Each row was made from one path, in order. Every step used is in the known rows, and no mark comes twice. Write each row's path.
Known rows
vasak > nune: -.15	-.11	-.01	-.07	.15	-.10	.10	-.19	.01	-.06	-.22	.08	-.05	.06	-.21	.02	-.12	.05	.07	-.04	-.17	-.14	.07	-.12	.06	.03	.40	-.05	-.02	.01	-.07	.04
pazas > tupu > nune: .01	.07	.11	-.12	.17	-.08	.08	.00	.03	-.05	-.06	-.26	.00	-.03	.00	.02	.03	.05	-.07	-.02	.01	.11	.15	-.08	.24	.10	.25	-.09	.00	-.05	-.43	-.18
sume > pibel: -.04	-.02	.09	-.02	.12	-.11	-.03	.07	.01	-.05	-.27	-.03	.01	.07	-.03	-.03	.05	.02	.27	.03	-.03	-.13	-.08	-.13	.03	.08	.09	.00	-.02	.04	.10	.11
sume > pibel > nune > tupu > bovuses: .09	.16	-.04	.08	.00	-.03	-.10	.08	.01	-.03	-.01	.07	.08	-.04	.05	.02	-.05	.01	-.16	.10	-.24	-.17	-.02	.11	-.13	.03	-.24	.02	.02	.15	-.09	.21
vasak > nune > tupu > sume > pibel: -.04	.07	.11	.00	-.18	.00	-.03	-.14	-.07	.05	-.05	.21	.01	-.04	.15	.00	-.06	.00	.03	-.10	-.24	-.24	-.11	-.05	-.05	.02	.19	-.04	.04	-.07	.17	.19
zakiro > pibel > nune > tupu: .01	-.07	-.18	.05	.20	.16	-.04	.15	.01	-.02	-.12	-.12	.09	-.10	-.08	-.09	-.15	.07	-.20	.17	-.07	.17	-.03	-.01	-.08	.14	-.12	-.03	.07	.04	.41	.26
tupu > bovuses > bege: .00	.04	.04	-.03	.12	.06	-.03	.02	.02	-.09	.07	-.07	-.04	.16	-.24	.03	.13	-.12	.27	.00	.31	.05	.03	.12	.00	-.03	-.05	.00	-.03	.12	-.05	-.21
pazas > tupu: -.01	-.02	.08	-.08	.14	.00	.05	.04	.07	-.01	-.15	-.21	-.01	-.04	.05	.00	.07	.00	.23	.02	.01	.22	.10	-.03	.13	.14	.29	-.02	-.05	.03	-.14	-.12
pazas > tupu > sume > pibel: .06	.12	.16	-.06	-.09	-.05	-.03	.14	-.01	.10	-.12	-.14	.06	-.01	.28	-.02	.17	-.01	.10	-.01	-.05	.02	-.05	-.05	.08	.13	.15	-.03	-.01	-.11	-.07	-.08
zakiro > pibel > nune > tupu > bovuses: .00	.02	-.17	.07	.14	.11	-.10	.09	.01	-.10	.10	-.04	.12	-.05	-.12	-.03	-.10	.01	-.30	.21	-.08	.03	.00	.16	-.12	.05	-.19	.02	.07	.19	.12	.18
sume > tupu > bovuses: -.06	-.08	-.02	.02	.23	.04	.00	-.15	.00	-.24	-.03	-.06	-.03	.01	-.18	.01	.02	-.07	.02	.17	.04	-.18	-.04	.00	.03	-.05	.03	-.03	-.02	.11	-.42	-.01
tupu > sume > pibel: -.04	.04	.07	-.04	-.08	-.05	-.06	.10	-.04	.04	-.18	.01	.03	.10	.11	-.04	.10	.01	.13	.03	-.06	-.16	-.13	-.09	.07	.01	.10	-.07	.02	-.15	-.10	-.01
neneg > vasak > nune: -.12	-.30	-.02	-.07	.10	-.07	.12	-.28	-.02	.02	-.04	-.06	-.06	.03	-.13	.04	-.09	.08	.04	-.13	-.10	-.13	.03	-.25	-.03	-.11	.37	.03	-.05	.02	-.18	.12
sume > tupu > bovuses > bege: .00	-.03	.04	.03	.27	.18	.00	-.06	-.01	-.16	.06	-.12	-.06	.05	-.27	.02	.08	-.14	.15	.04	.32	-.03	-.04	.04	-.03	-.04	-.14	.00	-.04	.09	-.08	-.13
pazas > tupu > bovuses: .00	.06	.06	-.05	.07	-.05	-.01	-.03	.07	-.08	.07	-.12	.01	.01	.02	.04	.13	-.05	.13	.09	.03	.09	.13	.07	.11	.08	.19	.03	-.05	.17	-.38	-.15
pibel > pazas: -.14	-.06	-.18	.00	.09	.04	.02	-.04	.06	-.02	-.36	-.16	-.16	.08	-.04	-.06	.05	-.08	.31	.13	.14	.00	-.02	-.06	.01	.00	.04	-.03	-.14	-.02	-.32	-.06
pibel > zakiro > vasak > nune > tupu: -.06	-.21	-.08	.04	-.02	-.13	.17	-.18	.04	.01	.23	.24	.00	-.08	-.15	.03	-.21	.13	-.18	-.09	-.02	.27	.12	-.08	-.01	-.11	.09	.06	.10	.02	.45	.13
tupu > nune: -.04	-.03	.02	-.09	.18	-.15	.06	-.09	.00	-.12	-.14	-.11	-.04	.08	-.13	-.01	-.05	.08	-.05	.04	.03	-.09	.08	-.12	.21	-.03	.25	-.13	.04	-.11	-.47	-.08
pazas > tupu > bovuses > bege: .06	.14	.12	-.05	.08	.11	.00	.09	.04	.00	.14	-.21	-.03	.06	-.07	.06	.18	-.12	.26	-.06	.30	.26	.12	.17	.04	.08	-.02	.06	-.08	.14	-.06	-.28
sume > tupu > nune: -.04	-.11	.03	-.05	.32	-.02	.09	-.13	-.04	-.21	-.15	-.19	-.04	-.03	-.20	-.02	-.07	.04	-.18	.07	.03	-.18	.00	-.19	.16	-.04	.13	-.14	.04	-.11	-.44	-.01
zakiro > vasak > nune > tupu: -.12	-.27	.00	-.01	.11	-.03	.11	-.28	.02	-.07	-.01	.13	-.07	-.08	-.08	-.01	-.15	.06	-.03	-.03	-.08	.06	.11	-.16	.00	-.10	.16	.04	.05	.09	.32	.08
zakiro > vasak > nune > tupu > bovuses > bege: -.05	-.13	.04	.00	.05	.06	.05	-.24	-.01	-.07	.28	.17	-.09	.01	-.20	.05	-.03	-.05	.03	-.10	.18	.08	.12	.04	-.10	-.18	-.12	.10	.03	.19	.39	-.09
tupu > sume > pibel > bovuses: .15	.13	.11	-.03	-.04	-.11	-.12	.18	-.03	-.08	.03	.13	.05	.12	-.02	.04	.04	-.04	.09	-.04	-.08	-.25	-.07	.13	.10	.00	-.15	-.04	-.01	-.08	-.30	-.18

Which path is each row?
-.10	.06	-.11	.01	-.15	.03	-.06	.09	-.01	.10	-.31	-.10	-.09	.10	.17	-.06	.15	-.06	.19	.09	.06	-.18	-.15	-.04	-.04	-.02	-.08	-.05	-.10	-.17	-.30	-.01 => tupu > sume > pibel > pazas
.03	.06	.11	.01	-.15	.06	-.10	.03	-.04	.02	-.07	.05	.02	-.01	.27	-.06	.07	-.04	.15	.00	-.04	-.09	-.17	-.02	-.01	.04	.00	-.06	.05	-.08	.17	.12 => nune > tupu > sume > pibel
-.04	-.14	.02	-.01	-.04	.00	.03	-.41	-.02	-.07	.32	.10	-.06	-.05	-.01	.07	-.07	-.01	-.02	-.09	-.08	-.16	.00	-.04	-.11	-.18	.17	.09	-.03	.21	-.17	.20 => neneg > vasak > nune > tupu > bovuses
.09	.16	.02	-.02	-.05	-.04	.00	.26	.00	.19	-.21	-.13	.12	-.05	.24	.01	.02	.07	-.25	.03	-.24	.04	.02	-.01	.03	.16	.02	-.08	.00	-.19	-.31	-.09 => pazas > tupu > sume > pibel > nune
.04	.15	.02	.04	-.25	-.11	.02	-.04	-.05	.12	.20	.28	.08	-.03	.08	.03	-.11	.06	-.13	-.17	-.13	-.05	-.10	.02	-.04	.00	.12	-.03	.10	-.13	.33	.22 => vasak > nune > tupu > sume > pibel > zakiro
-.07	-.07	-.07	.05	-.31	.11	-.01	-.23	-.08	.22	.00	-.06	-.14	-.07	.29	-.02	.01	-.05	.02	-.16	-.05	-.19	-.18	-.13	-.21	-.16	-.03	.07	-.12	-.08	-.08	.29 => neneg > vasak > nune > tupu > sume > pibel > pazas
.06	.03	-.11	.01	-.13	.14	.00	.02	.00	.05	-.13	.03	.04	-.04	.20	-.04	-.11	.03	-.22	.09	-.18	.03	-.03	.08	-.01	.03	-.01	-.19	.09	-.22	-.28	.01 => pibel > nune > tupu > sume
.06	-.07	.00	.07	-.22	-.11	.00	.11	-.01	.06	.29	.16	.07	-.03	.15	-.03	.01	.09	-.14	.00	.11	.22	-.06	-.03	-.01	-.12	-.20	.04	.15	-.14	.49	.08 => nune > tupu > sume > pibel > zakiro > vasak
.10	.07	-.02	.07	.06	.01	-.03	.12	.01	.05	-.25	-.02	.06	-.09	.09	-.02	-.12	.06	-.06	.01	-.25	-.05	-.06	-.02	-.08	.12	-.15	-.03	.02	.02	.19	.28 => sume > pibel > nune > tupu
-.20	-.13	-.24	.02	.20	.13	-.05	.10	.02	-.03	-.28	-.27	-.09	.06	-.18	-.11	.06	-.05	.18	.20	.22	.06	-.07	-.06	-.04	.06	-.03	.04	-.09	.05	.14	.07 => zakiro > pibel > pazas
.22	.20	.20	-.04	-.07	-.03	-.09	.25	.01	.00	.09	.01	.08	.00	.14	.06	.10	-.05	.07	-.11	-.06	-.04	.03	.15	.14	.12	-.07	.02	-.06	-.03	-.25	-.26 => pazas > tupu > sume > pibel > bovuses
.08	-.03	.11	.03	-.12	-.04	-.03	-.06	-.05	-.05	.24	.36	.02	-.05	.00	.05	-.09	.04	-.16	-.13	-.18	-.21	.03	.03	.00	-.13	-.21	.07	.05	.02	.19	-.06 => zakiro > vasak > nune > tupu > sume > pibel > bovuses
-.02	.20	-.02	.05	-.04	-.07	-.07	.10	.06	.07	-.11	-.19	-.06	.00	.12	.01	.23	-.11	.21	.08	.07	-.05	.03	.08	-.04	.06	-.14	.12	-.18	.17	-.37	-.03 => sume > pibel > pazas > tupu > bovuses
.00	-.13	.02	.07	-.04	-.20	.10	-.08	.00	.06	.22	.25	.04	-.08	-.10	.03	-.16	.15	-.13	-.13	-.09	.12	.06	-.14	-.05	-.08	-.06	.13	.09	.05	.74	.27 => sume > pibel > zakiro > vasak > nune > tupu
-.07	.06	-.09	-.04	-.16	.11	.01	.08	.05	.13	-.21	-.26	-.12	.00	.24	-.05	.15	-.10	.13	.08	.12	.14	.02	.05	.06	.06	.08	-.07	-.13	-.18	-.51	-.24 => pibel > pazas > tupu > sume
-.14	-.18	-.02	.03	.03	-.10	.05	-.30	.02	-.14	.21	.25	-.05	-.03	-.09	.04	-.07	.02	-.14	.06	-.08	-.03	.14	-.02	-.04	-.17	.07	.09	.04	.22	.06	.04 => zakiro > vasak > nune > tupu > bovuses
-.01	-.02	-.20	.03	.01	.20	-.07	.14	-.03	.03	-.04	-.08	.11	-.07	.06	-.09	-.10	.04	-.36	.17	-.08	.12	-.09	.08	-.07	.09	-.08	-.10	.13	-.14	.20	.11 => zakiro > pibel > nune > tupu > sume
.16	.23	.01	.09	.02	.12	-.10	.15	-.01	.05	.08	.03	.05	.00	-.03	.03	.01	-.06	-.03	-.08	.06	-.03	-.04	.19	-.16	.05	-.42	.04	-.01	.14	.23	.09 => sume > pibel > nune > tupu > bovuses > bege
.18	.06	.10	-.04	.22	.15	-.03	.14	.03	-.11	.03	-.04	-.05	.13	-.33	.06	-.02	-.11	.33	-.16	.27	.07	.07	.19	.08	.04	-.22	.02	-.07	.07	.01	-.32 => pibel > bovuses > bege
.04	.25	.03	.05	-.02	.11	-.08	.19	.03	.14	-.03	-.28	-.09	.05	.02	.02	.28	-.18	.35	-.05	.34	.07	.00	.15	-.08	.09	-.30	.15	-.21	.18	.04	-.14 => sume > pibel > pazas > tupu > bovuses > bege
-.09	-.13	-.05	.02	-.14	-.30	.12	.01	-.05	.10	.16	.28	.08	.07	-.12	.03	-.07	.18	-.30	-.06	-.11	-.02	.06	-.14	.02	-.14	.06	.03	.10	-.20	.29	.00 => tupu > sume > pibel > zakiro > vasak > nune
.06	.08	-.12	.05	.03	.04	-.03	-.02	.05	-.09	-.01	.07	.04	-.03	.01	.02	-.11	-.01	-.19	.13	-.15	-.02	.05	.16	-.06	.01	-.07	-.05	.04	.10	-.35	.05 => pibel > nune > tupu > bovuses
-.13	.00	-.17	-.03	-.05	.20	-.04	.21	.01	.11	-.14	-.36	-.04	-.02	.14	-.09	.17	-.07	.01	.18	.22	.25	-.03	.03	.03	.13	.03	.01	-.09	-.09	-.04	-.13 => zakiro > pibel > pazas > tupu > sume
-.08	-.15	.07	.02	-.14	-.08	.03	-.16	-.06	.04	.04	.22	.00	-.06	.13	-.01	-.04	.07	-.16	-.04	-.15	-.11	-.03	-.16	-.04	-.11	.02	.04	.09	-.05	.38	.11 => zakiro > vasak > nune > tupu > sume > pibel
.30	.25	.20	.03	-.12	.26	-.16	.23	-.05	-.03	.21	.09	.00	.04	.05	.03	.06	-.15	.27	-.22	.24	-.01	-.14	.26	-.01	.03	-.46	.02	.00	-.01	.30	-.18 => nune > tupu > sume > pibel > bovuses > bege
-.02	-.04	.03	-.01	-.18	-.25	.14	.08	-.01	.16	.23	.13	.11	-.05	.04	.05	-.01	.18	-.35	-.12	-.11	.19	.13	-.09	.05	-.06	.11	.08	.06	-.15	.26	-.06 => pazas > tupu > sume > pibel > zakiro > vasak > nune
-.07	-.15	-.09	.01	-.21	-.05	.13	-.16	-.01	.04	.32	.32	.01	-.04	-.02	.02	-.16	.12	-.33	-.07	-.04	.26	.08	-.02	.02	-.17	.13	-.02	.14	-.16	.26	-.01 => pibel > zakiro > vasak > nune > tupu > sume
